Each row comes from the steps of one walk. Every step used is in the known rows, and no mark comes twice. Write the walk behind each row, first mark first.
In the rows, 128 means zero.
Known rows
balu > bedib > tilu: [116 114 137 177 139 169 141 170 121 193 141 129 136 126 119 147 122  96
 163 125 156  75]
nuso > badeg > tilu: [ 95  75  90 121 125 107 180 158 128 144 112 109 126 134 108 181  91  69
 104 155 134 111]
tilu > bava > balu > tumokog > bedib: [116  75 111 173 110 156 165 206 160 161 103 106 124 172 144 135 125 105
 105 125 167 143]
dute > mapotam: [ 90  85 130 114 125 159 178 207 175 149 101 137  97 192 101 154 163  78
  93 157 145 103]
bedib > tumokog > bava > tilu: [132 116 132 125 131 131 216 193 199 162  88 132 133 129 123 170 100  75
 104 153 121  86]
bava > balu > bedib: [120  90 143 149  87 165 170 200 143 178 111 110 109 163 130 143  81  99
 123 108 152 108]
tilu > bava > balu: [126 108 136 132  82 159 192 147 136 181  93 152 119 155 148 139 133 100
  99 126 143 136]
nuso > badeg > tilu > bava > balu > tumokog > bedib > mapotam: [121  92 107 152 141 157 167 207 156 170 120 114 145 142 128 160 126  78
 126 158 183 153]
nuso > badeg > tilu > bava > balu > tumokog: [132 118  93 177  77 124 190 156 146 164 114 105 101 148 140 137 116  99
 131 121 169 136]
nuso > badeg > tilu > bava > balu: [116 105 122 130  71 134 203 131 131 172  96 136 127 148 137 153 103  96
  94 138 138 147]
nuso > badeg > tilu > bava > balu > tumokog > bedib: [105  69 101 171 103 135 172 193 158 156 104  92 129 166 133 145 102 104
 100 134 166 150]
bedib > tilu: [124 111 131 166 163 169 146 154 115 198 134 159 138 124 128 153 153  80
 154 139 145  73]
tumokog > balu: [133  93 116 135 160 164 160 167 130 148 109 151 133 177 162 109 113  87
 100 121 116 103]
tumokog > bedib: [ 99  44 122 134 154 165 148 220 151 154  98 123 136 168 130 155 132  90
  90 140 149 113]
balu > bedib > tilu > bava: [102 132 126 152 101 153 160 137 125 165 125 121 141 118 120 134 158 125
 137 132 168 111]
badeg > tilu > bava > balu > bedib > tumokog: [123 149 120 179 111 135 208 185 160 159 127  85 120 132 149 163 116 129
 100 114 119 151]
tilu > bava > balu > bedib: [111 102 141 144  67 158 176 181 143 169 107 104 114 156 131 136  94 116
 119 109 159 125]
badeg > tilu > bava: [ 96 124  99 118  93 127 186 137 123 127 111 115 139 134 128 149 155  99
 105 148 139 139]
tumokog > bava > balu > bedib: [116 104 153 152  86 161 173 194 148 167 113 113 131 165 127 132  62  90
 120 118 148  98]

Which walk is each row?
[127 117 136 130 118 130 214 201 200 160  91 117 132 130 118 167  85  82
 109 147 125  87]
balu > bedib > tumokog > bava > tilu
[122 112 142 156  92 168 183 140 131 197 104 154 141 149 146 139 129 105
 110 131 144 137]
tumokog > bedib > tilu > bava > balu
[128 124 142 152  90 164 186 129 126 198 107 161 132 142 147 140 135 101
 119 128 142 129]
bedib > tilu > bava > balu
[150 110 106 185 103 149 176 186 148 179 116 125  90 161 153 132 127  83
 142 109 164 112]
bava > balu > tumokog
[141 125 109 163 179 153 180 172 147 147 119 134 133 161 175 120 123 109
  88 116  98 123]
bedib > tumokog > balu
[140 132 150 162 123 156 203 168 155 177 107 153 143 157 153 143  94  77
  95 135 114 113]
bedib > tumokog > bava > balu
[123 127 117 175 150 144 184 212 166 156 129  87 108 128 138 164 134 125
 108 112 129 119]
balu > bedib > tumokog
[121 120 127 133  72 147 203 137 128 171 101 141 130 155 149 147 117  91
 101 133 129 150]
badeg > tilu > bava > balu
[112  61 102 169 143 155 149 226 160 151 109 100 120 170 135 141 133  95
 114 129 168 119]
balu > tumokog > bedib
[142 123 103 179  84 144 182 167 148 168 112 119  95 155 150 126 140 100
 137 112 169 129]
tilu > bava > balu > tumokog
[144 135 108 193  89 148 178 156 141 182 122 125 106 146 150 126 141 101
 150 114 170 124]
bedib > tilu > bava > balu > tumokog
[133 112 153 141 108 163 188 163 143 176 101 165 143 168 144 134  87  63
 103 138 127  98]
tumokog > bava > balu
[122 121 136 182 146 171 141 158 118 187 143 132 149 140 134 125 105 100
 156 120 143  82]
tumokog > balu > bedib > tilu
[139 132  96 179  76 135 190 160 143 162 118 111 104 155 151 131 130  94
 137 117 160 138]
badeg > tilu > bava > balu > tumokog
[121  66 114 176 124 160 161 219 160 168 106 110 120 177 145 139 116  93
 110 123 162 131]
bava > balu > tumokog > bedib
